In the rows, 128 means zero.
Known rows, with every way that one mark hangs from another:
k_88(k_336 k_997): [122 160 150 132 129 132 125 162 122 132 108 138 107 142 128 147 131 144]
k_394(k_88(k_39)): [129 153 160 118 144 101 126 121 113 104 109 146 160 132 104 119 143  86]
k_88(k_39(k_125) k_997): [143 155 172 104 143 122 121 149 108 127  90 161 138 163 146 127 207 106]
k_125(k_39 k_88(k_336 k_997)): [128 183 184 113 129 148 117 115 113 119  76 127 114 153 120 145 142  91]
k_88(k_39(k_125)): [128 129 162 117 142 104 115 116 112 115 103 154 139 155 147 122 182  96]
k_394(k_88 k_571): [106 158 162 167 110 130 107 134 102 109 149 157 136 129 103 139 129 140]
k_394(k_88(k_39(k_125) k_336) k_571): [ 90 164 204 170 126  95  85 124  85  84 117 183 128 164 120 146 164 117]
k_571(k_39 k_125(k_88) k_997): [144 185 143 142 140 199  73  60 113 162 151 115 157 112 130 134 119  65]
k_88(k_39(k_125) k_336 k_997): [126 158 182 120 144 110 113 150 106 115  86 164 117 170 148 142 187 111]
k_571(k_39 k_125 k_394(k_88(k_336)) k_997): [ 96 176 150 158 150 201  44  61 116 133 160 125 173 109 112 153  82  76]
k_39(k_125): [124 119 159 137 131 121 110 137 127 134 130 139 135 144 153 136 164 116]
k_39(k_125(k_88(k_336 k_997))): [128 173 202 148 132 139  97 162 117 142 111 144 115 162 150 162 153  94]
k_88(k_39(k_125) k_336): [111 135 173 134 145  91 105 119 108 101  99 157 118 161 147 136 163 104]
k_88(k_997): [141 155 138 118 127 146 134 159 125 143 114 135 127 135 127 134 154 136]
k_394(k_571(k_39(k_125) k_997)): [116 184 152 160  88 185  70  75 111 119 157 167 107 135 157 125 176 135]
k_571(k_997): [118 146 100 130 131 170 110  89 139 137 130 132 103 124 133 114 120 109]
k_394(k_88(k_39 k_336) k_571): [ 96 172 176 162 126  99 102 115  85  75 115 172 120 144  97 137 127 130]
k_39(k_125(k_88)): [134 142 180 144 133 135 100 129 126 141 131 131 135 150 146 143 149  81]

Rows:
[123 179 186 142 138 179  94 104  68 140 108 145 146 150 107 146 168 107]
k_394(k_571(k_125(k_39 k_88(k_997))))
[138 189 179 114 147 130 114 130 104 114  83 144 113 155 117 137 136  90]
k_125(k_88(k_39 k_336 k_997))
[116 156 175 125 130 131 109  83 117 105  89 120 114 145 121 140 117  87]
k_125(k_39 k_88(k_336))
[117 163 141 125 116 208  60  53 146 125 150 133 139 128 160 124 144  89]
k_571(k_39(k_125) k_394 k_997)
[115 148 190 155 132 122  91 130 124 128 125 134 115 155 149 158 129  85]
k_39(k_125(k_88(k_336)))
[111 182 150 149 150 220  37  39 114 139 151 113 148 116 130 148  72  61]
k_571(k_39 k_125(k_88(k_336)) k_394 k_997)
[ 82 181 178 170 128 134  68  87  95  93 122 189 100 159 125 132 156  97]
k_394(k_88(k_39(k_125) k_336) k_571(k_997))
[129 169 164 128 116 165  89  98 136 107 151 122 189 108 109 135 114  99]
k_571(k_39 k_394(k_88))
[134 162 119 141 136 186  84  70 112 156 151 127 156 111 134 130 130 100]
k_571(k_39 k_125 k_997)
[122 176 208 134 144 100 103 164 105 114  89 168 147 165 128 148 182  90]
k_394(k_88(k_39(k_125) k_336 k_997))
[120 185 185 147 146 175  69 133 102 140 144 130 201 120 107 171 114 102]
k_571(k_39 k_125 k_394(k_88(k_336 k_997)))
[111 173 175 142 117 152  80 101 132  97 147 125 166 115 111 152  91 106]
k_571(k_39 k_394(k_88(k_336)))
[128 145 167 124 114 165  78  95 134 112 146 129 166 130 155 139 153 108]
k_571(k_39(k_125) k_394)
[ 68 169 159 177 140 165  68  59  78 119 126 155 131 140  98 149 126 103]
k_394(k_88(k_336) k_571(k_125(k_39) k_997))
[131 159 134 126 177 172  88  57  96 149 117 134 138 133 117 120 123  40]
k_571(k_125(k_88(k_39)) k_997)
[ 92 125 114 114 168 209  73  25 114 137 119 120 152 127 119 125 117  71]
k_571(k_125(k_39) k_394 k_997)
[108 161 184 123 168 186  74  89  95 136  94 116 156 147 111 160 115  70]
k_571(k_125(k_39 k_88(k_336 k_997)) k_394)
[145 168 190 131 130 152 104 159 123 153 118 141 134 156 148 148 173  88]
k_39(k_125(k_88(k_997)))
[124 179 181 154 153 138 102 144  58 128 119 175 174 143  90 142 171 117]
k_394(k_88(k_39 k_997) k_571(k_125))
[129 168 154 111 144 118 130 142 106 110  83 150 111 152 123 131 150 125]
k_88(k_39 k_336 k_997)
[119 129 150 140 170 181  78  94 108 151 146 110 170 123 114 147  87  66]
k_571(k_125(k_88) k_394)
